What can hang from each mark
vekomo: savot tufud
tufud: kuzetod
ruva: gatiguv kuzetod
kuzetod: savot tufud vekomo
sozo: kuzetod rupe ruva tufud
savot: ruva sozo tufud

Each row was made from one small tree. The marks that hang from a mark follow it in brackets, in alphabetical order. Every link used is in the known rows. Write each row's tree.
Known rows
tufud[kuzetod[vekomo[savot[sozo[rupe ruva]]]]]: [36.1,5.0,-13.5,-1.3,-2.3,0.5,-4.0,-10.0,-17.4,15.3,4.1,-0.9,29.7,8.9,0.6,-5.1,2.9,-0.3,-11.0,-0.2,-1.9,-7.3]
sozo[kuzetod[savot vekomo] rupe ruva tufud]: [-9.3,5.5,-11.6,-2.0,-0.3,4.4,-18.3,21.9,-15.8,-4.3,-5.3,-2.8,9.0,28.7,-0.4,2.1,3.8,10.5,7.5,-18.4,-3.6,6.2]
savot[sozo[rupe ruva[gatiguv]] tufud[kuzetod]]: [37.2,-0.3,-7.5,0.3,2.4,1.5,5.0,-11.9,0.3,20.8,8.8,-2.2,-5.0,19.4,3.7,-11.6,-2.6,0.9,-14.2,-1.9,-4.4,-3.5]
tufud[kuzetod[vekomo[savot]]]: [13.7,1.8,-7.3,-0.9,-4.3,-3.3,-5.3,-8.5,-10.6,9.7,4.3,-1.8,29.4,-7.1,0.2,3.5,5.5,-4.0,-3.9,-0.3,1.6,-2.9]
sozo[kuzetod ruva]: [2.0,-0.3,-3.7,6.4,5.3,3.5,-4.1,7.2,-6.2,5.8,-2.8,1.2,-2.7,-1.6,2.7,3.5,-2.4,13.0,3.8,-2.0,-3.3,-7.8]
kuzetod[savot tufud]: [-12.8,2.6,-9.6,-7.3,5.3,2.5,-7.4,5.3,6.4,-8.7,-3.2,-1.7,-11.6,9.9,3.7,-3.1,3.2,-3.2,7.1,-12.4,-1.6,-7.5]
ruva[gatiguv kuzetod[savot[sozo] tufud vekomo]]: [21.5,3.1,-12.8,-20.4,-0.2,-2.4,-2.0,-5.1,-9.7,-8.2,-12.6,-7.1,-2.6,14.9,1.5,-17.5,3.8,-13.0,15.9,-13.2,-7.2,-2.8]
kuzetod[tufud vekomo[savot[sozo]]]: [18.0,4.4,-15.9,-6.6,-3.8,-0.5,-6.1,-13.9,-4.9,5.5,-2.3,-1.1,29.1,0.8,1.4,-7.8,5.5,-7.3,7.7,-1.8,-1.6,-7.8]
tufud[kuzetod[savot[sozo] vekomo]]: [15.9,4.4,-7.6,-12.2,-5.8,-4.9,-1.3,-21.4,-23.2,-1.9,5.5,-3.2,2.0,-7.0,-0.1,-2.4,2.7,-8.8,-6.3,-9.1,1.6,-2.5]
savot[ruva[gatiguv kuzetod] tufud]: [24.3,-0.1,-0.6,-4.8,4.1,-1.0,3.4,7.4,2.4,13.4,-0.3,-2.3,-7.6,9.8,2.3,-12.8,-1.4,2.3,11.9,-0.2,-8.5,3.7]
kuzetod[savot vekomo]: [-9.7,4.3,-5.8,-4.1,-0.3,-0.7,-5.1,6.0,-8.7,-16.8,1.7,-3.4,7.3,-2.6,-1.8,-0.3,2.9,-1.6,3.4,-10.9,5.3,0.1]
sozo[kuzetod[vekomo] tufud]: [-4.7,0.9,-4.6,-3.8,-8.5,-1.2,-11.9,1.7,-16.1,3.2,-5.5,-2.0,18.0,8.3,-0.8,6.1,3.3,4.0,11.1,-7.4,-2.5,10.9]
vekomo[tufud]: [4.9,-1.0,-0.4,6.0,-7.0,1.9,-2.2,1.5,2.4,2.1,2.5,0.6,3.7,14.0,-4.3,0.3,1.5,-0.8,6.1,-3.4,-2.7,-9.7]
tufud[kuzetod[savot[sozo[rupe]]]]: [18.4,5.2,-7.4,-10.9,-3.1,-2.7,-4.4,-15.9,-17.9,9.9,2.6,-2.5,-13.0,21.8,0.8,-4.9,3.8,-9.4,-8.6,-9.0,-5.7,-1.7]
savot[ruva[gatiguv] sozo[kuzetod rupe]]: [42.1,4.3,-7.9,-8.9,-0.4,-0.9,-8.4,-2.4,-14.0,26.2,-12.8,-0.9,-7.8,23.9,-1.4,-11.8,0.9,12.3,1.1,1.9,-18.3,3.6]
vekomo[savot tufud]: [12.5,0.3,-3.5,10.6,-7.8,2.1,-7.9,4.0,3.1,11.8,2.9,0.5,17.0,13.9,-4.8,-0.4,5.7,-2.6,9.1,-1.4,-5.8,-11.8]
sozo[kuzetod]: [-1.7,-0.1,-2.7,2.2,-0.2,-0.2,-6.4,-1.1,-9.1,8.8,-3.0,0.1,-2.4,3.4,1.3,4.7,1.6,4.1,8.2,-2.0,-4.9,-0.7]
savot[ruva sozo[rupe] tufud[kuzetod]]: [32.9,4.8,-8.0,-6.7,-1.6,-2.5,0.5,-19.4,-10.7,28.1,11.3,1.4,-2.4,18.0,3.6,-6.9,0.6,0.4,-7.7,0.8,-5.9,-0.2]
ruva[gatiguv kuzetod[tufud]]: [13.3,-2.2,-5.7,-11.5,4.4,-0.1,0.3,5.1,8.0,2.7,-14.8,-3.5,-7.2,18.6,3.6,-11.6,1.9,-6.4,13.5,-4.0,-9.8,-2.5]
kuzetod[vekomo]: [-1.0,1.2,-4.1,-1.7,-2.1,-1.1,-0.5,-0.4,-6.0,-8.1,0.5,-1.6,18.7,-5.0,-1.6,1.1,0.8,0.3,1.2,-1.8,5.0,1.3]
ruva[gatiguv kuzetod[tufud vekomo[savot[sozo]]]]: [36.4,2.0,-13.8,-13.3,-2.5,-2.1,-3.2,-8.1,-6.6,8.7,-12.7,-5.2,21.6,12.6,1.4,-17.6,5.6,-12.6,16.7,-1.9,-9.6,-3.5]
vekomo[savot[ruva sozo[kuzetod rupe]] tufud]: [40.0,6.7,-11.6,3.1,-9.3,1.4,-17.1,-2.1,-17.9,35.7,-4.5,2.4,13.5,35.2,-4.9,-6.1,6.8,7.3,13.8,-0.3,-19.5,-10.9]
sozo[tufud]: [-1.6,0.3,1.4,-3.9,-6.1,0.1,-5.0,4.8,-0.5,2.9,-2.4,-0.1,2.3,8.8,-0.5,0.6,1.1,-0.9,1.5,-3.4,-2.5,10.4]
vekomo[savot[ruva[gatiguv kuzetod] sozo] tufud]: [59.1,2.2,-4.4,-5.5,-9.5,-1.3,-3.8,0.1,-8.3,26.4,-8.8,-0.5,5.6,19.0,-5.7,-18.6,3.5,-2.2,15.9,2.9,-21.0,-9.0]
tufud[kuzetod]: [8.5,-1.2,-0.8,-4.1,-1.7,-2.2,1.0,-10.4,-6.0,8.6,2.9,0.0,-2.4,-2.5,2.2,3.6,0.4,-2.3,-8.4,0.1,-1.2,-2.3]

Which tree is each row?
[5.6,-0.4,1.4,-4.2,-0.6,2.4,-0.4,15.2,-5.1,0.7,-5.7,0.3,-0.6,13.6,1.9,-4.1,-1.4,0.1,10.1,-5.0,-5.7,4.8] : sozo[ruva[kuzetod] tufud]
[-1.3,0.9,-10.0,-11.8,2.4,-0.9,-1.1,-0.5,-3.7,-8.0,-8.3,-2.8,16.1,11.7,3.5,-4.7,3.2,-8.6,18.6,-5.7,-0.9,-3.7] : ruva[kuzetod[tufud vekomo]]
[30.2,0.6,0.3,-11.6,2.9,-1.5,1.2,10.3,-2.1,10.2,-12.4,-1.5,-8.3,7.8,-0.6,-12.6,-1.1,5.3,7.6,2.6,-12.9,3.4] : savot[ruva[gatiguv kuzetod]]
[16.4,0.4,-3.4,-1.6,1.1,5.7,-6.0,22.3,8.8,5.5,-9.5,-1.7,0.1,30.1,-0.9,-8.8,-1.4,10.6,-7.8,-4.5,-7.6,9.4] : sozo[rupe ruva[gatiguv] tufud]
[-0.1,2.1,-7.9,8.7,-1.6,-0.5,-4.2,-0.3,0.5,4.9,13.9,-2.5,32.5,-1.6,1.3,0.0,4.9,-4.1,8.8,-2.8,6.9,0.3] : kuzetod[vekomo[savot[tufud]]]
[20.8,-0.6,-7.4,6.4,5.3,2.2,0.9,13.3,1.5,4.5,4.5,-4.8,25.1,5.4,1.9,-11.2,1.7,-0.1,13.5,-3.4,-0.4,-2.3] : sozo[ruva[gatiguv kuzetod[vekomo[savot[tufud]]]]]
[50.1,4.3,-5.0,-18.3,-8.5,-2.5,-5.9,-9.2,-10.6,29.7,-8.6,-0.9,-6.0,26.3,-1.0,-12.6,0.8,4.9,-14.0,0.0,-17.4,12.1] : savot[ruva[gatiguv] sozo[rupe tufud[kuzetod]]]
[-0.8,2.2,-2.1,-2.9,7.3,2.7,-0.1,16.0,-6.9,-9.9,-2.4,-1.8,-13.8,7.3,2.0,-5.8,-0.6,-0.9,10.3,-10.2,-3.0,-6.6] : sozo[ruva[kuzetod[savot]]]
[29.0,4.1,-10.1,-1.9,-0.6,-0.9,-13.8,9.7,-9.0,17.7,-9.9,-2.4,23.2,-3.8,-2.0,-4.6,4.2,15.8,8.0,1.7,-10.6,0.5] : sozo[kuzetod[vekomo[savot[ruva[gatiguv]]]]]
[31.3,1.2,-4.1,-1.2,3.3,-0.9,-2.0,11.1,4.0,22.8,0.5,-2.2,5.2,12.0,2.3,-13.6,3.1,1.3,15.1,1.9,-11.1,1.9] : vekomo[savot[ruva[gatiguv kuzetod] tufud]]
[23.9,1.4,-7.7,2.5,2.1,1.6,4.3,-16.2,-6.4,18.5,14.5,0.2,-0.6,17.2,4.9,-5.1,-1.7,-1.3,-11.0,-3.4,-0.3,-5.9] : savot[sozo[rupe ruva] tufud[kuzetod]]
[28.3,-0.4,-5.0,1.7,-8.9,-0.6,-5.4,10.0,-4.2,6.8,-6.0,-4.8,27.8,20.8,-6.6,-9.0,6.9,-7.6,20.0,-4.8,-9.3,-5.9] : ruva[gatiguv kuzetod[vekomo[savot tufud]]]
[31.5,9.5,-20.4,-11.6,-1.0,0.7,-11.6,-4.4,-6.8,16.0,-6.9,0.2,30.5,20.1,0.5,-12.9,6.0,3.2,5.5,-0.4,-8.2,-5.0] : kuzetod[tufud vekomo[savot[ruva sozo[rupe]]]]
[39.5,2.6,-3.1,-12.4,-8.2,-1.9,-9.3,-3.0,-13.4,25.3,-12.6,-0.3,-9.2,9.1,-0.9,-9.3,-0.4,11.7,3.7,0.7,-18.8,10.5] : savot[ruva[gatiguv] sozo[kuzetod tufud]]
[21.5,4.6,-10.5,6.1,-7.6,0.9,-16.8,7.3,-13.6,18.3,-1.6,1.3,31.2,7.7,-5.4,2.1,6.3,12.3,17.4,-2.1,-10.4,-11.2] : sozo[kuzetod[vekomo[savot[ruva] tufud]]]
[0.5,2.2,-5.4,2.3,0.4,5.3,-13.0,16.2,-7.1,12.6,-7.0,0.3,2.6,32.1,1.3,1.9,0.9,12.0,4.3,-7.8,-8.6,6.3] : sozo[kuzetod rupe ruva tufud]
[32.3,2.6,-7.3,-1.0,-13.3,-2.6,-3.2,-10.6,-19.5,10.8,-0.4,-2.1,29.8,17.2,-6.0,-8.6,7.0,-14.5,22.0,-3.5,-7.4,-9.9] : ruva[kuzetod[vekomo[savot[sozo] tufud]]]
[33.9,0.0,-5.4,-0.9,4.6,2.1,6.4,1.5,-2.6,13.6,1.4,-3.5,-5.8,30.9,2.5,-18.3,-1.9,-3.8,6.5,-4.0,-7.2,0.2] : savot[sozo[rupe ruva[gatiguv kuzetod]] tufud]
[2.0,-0.3,-5.5,0.6,-2.6,-3.1,2.6,-14.5,-5.9,4.8,15.4,-2.5,17.3,-4.5,3.4,4.1,1.7,-4.9,-3.0,-4.7,7.9,-0.1] : savot[tufud[kuzetod[vekomo]]]
[22.8,1.1,-9.1,6.4,-7.8,2.5,-4.0,-8.2,-18.4,5.3,0.8,0.6,17.4,4.6,-4.3,-0.8,-1.0,7.3,10.2,-5.5,-4.3,-15.9] : savot[sozo[kuzetod[vekomo[tufud]] ruva]]
[8.8,1.2,-3.5,-1.1,7.5,3.5,0.6,15.7,-4.8,2.2,-6.2,-0.3,0.3,28.5,1.2,-6.2,-0.2,1.1,6.9,-3.0,-5.5,-2.1] : sozo[rupe ruva[kuzetod]]
[21.9,-2.4,0.5,-2.3,6.1,2.7,5.4,14.1,2.2,-0.1,-9.4,-2.4,-7.3,6.9,1.0,-10.6,-3.0,3.4,4.3,-0.2,-7.3,-2.7] : sozo[ruva[gatiguv kuzetod]]
[7.6,5.9,-16.2,-9.1,4.6,3.7,-2.9,-3.1,-5.6,-15.0,-1.2,-1.7,4.8,-1.8,2.8,-9.2,-0.2,1.1,2.0,-12.7,2.2,-13.7] : kuzetod[savot[sozo[ruva]] tufud vekomo]
[20.6,0.8,-8.7,-9.8,5.0,2.3,4.4,-5.7,-3.8,2.7,-7.6,0.5,-5.0,10.1,5.4,-12.3,-2.1,-4.9,11.1,-2.7,-6.9,-12.4] : savot[sozo[ruva[kuzetod[tufud]]]]
[16.4,3.8,-3.6,-9.0,3.8,0.4,-5.5,15.0,3.5,0.6,-6.6,-2.3,-17.0,0.4,-1.7,-10.5,-0.3,11.4,-3.3,-4.9,-8.5,0.7] : kuzetod[savot[ruva[gatiguv]]]
[15.4,0.9,-5.5,3.4,-9.6,-0.7,-6.3,5.4,-10.4,4.7,-0.4,-2.1,32.5,19.5,-5.4,-3.2,7.6,-10.1,23.7,-4.3,-5.4,-8.7] : ruva[kuzetod[vekomo[savot tufud]]]
[5.2,1.4,-6.3,3.8,-0.9,-2.3,-1.9,1.0,-7.5,6.4,9.3,-3.7,29.4,8.6,2.0,-3.5,6.1,-11.5,21.7,-4.5,2.4,1.5] : ruva[kuzetod[vekomo[savot[tufud]]]]
[1.9,1.0,-9.8,8.0,9.9,5.9,-9.9,19.5,2.7,6.5,3.4,-4.5,-14.6,29.8,3.3,-6.0,1.2,10.8,5.2,-14.9,-5.1,-1.8] : sozo[kuzetod[savot[tufud]] rupe ruva[gatiguv]]
[22.3,4.6,-6.6,-18.1,-6.1,-2.5,-10.2,8.1,-8.7,4.1,-5.8,-3.7,1.0,2.3,-1.4,-5.5,2.3,8.3,-8.7,-10.6,-7.9,10.6] : sozo[tufud[kuzetod[savot[ruva[gatiguv]] vekomo]]]
[-12.5,2.1,-12.6,-0.9,10.2,6.3,-11.8,13.3,0.5,-3.8,-5.7,-0.5,-14.0,7.7,6.2,0.2,0.7,9.9,10.2,-13.7,-4.9,-14.9] : sozo[kuzetod[savot tufud] ruva]
[15.0,4.0,-3.9,-11.4,0.2,-2.6,0.1,5.2,-14.7,-0.2,-6.2,-0.6,14.3,-0.1,-0.9,-5.6,0.6,3.0,12.6,0.0,-3.9,2.3] : savot[ruva[kuzetod[vekomo]]]
[23.2,4.3,-12.4,-11.9,1.0,0.1,-8.3,-13.2,-9.9,19.3,-9.7,2.5,-6.6,5.3,4.2,-6.0,0.5,8.4,10.5,0.0,-13.1,-8.1] : savot[ruva sozo[kuzetod[tufud]]]
[7.8,4.0,-12.6,-7.2,6.4,4.5,-2.4,-1.3,0.5,-6.6,-1.4,-0.1,-13.8,3.4,4.5,-10.1,-1.1,0.7,1.1,-10.6,-2.0,-15.5] : kuzetod[savot[sozo[ruva]] tufud]
[15.9,0.4,-3.9,6.5,2.6,2.6,7.2,-9.8,-1.0,5.6,13.3,0.9,-1.1,-4.3,3.4,-6.7,-4.6,1.7,-1.1,-1.1,3.8,-6.9] : savot[sozo[ruva] tufud]
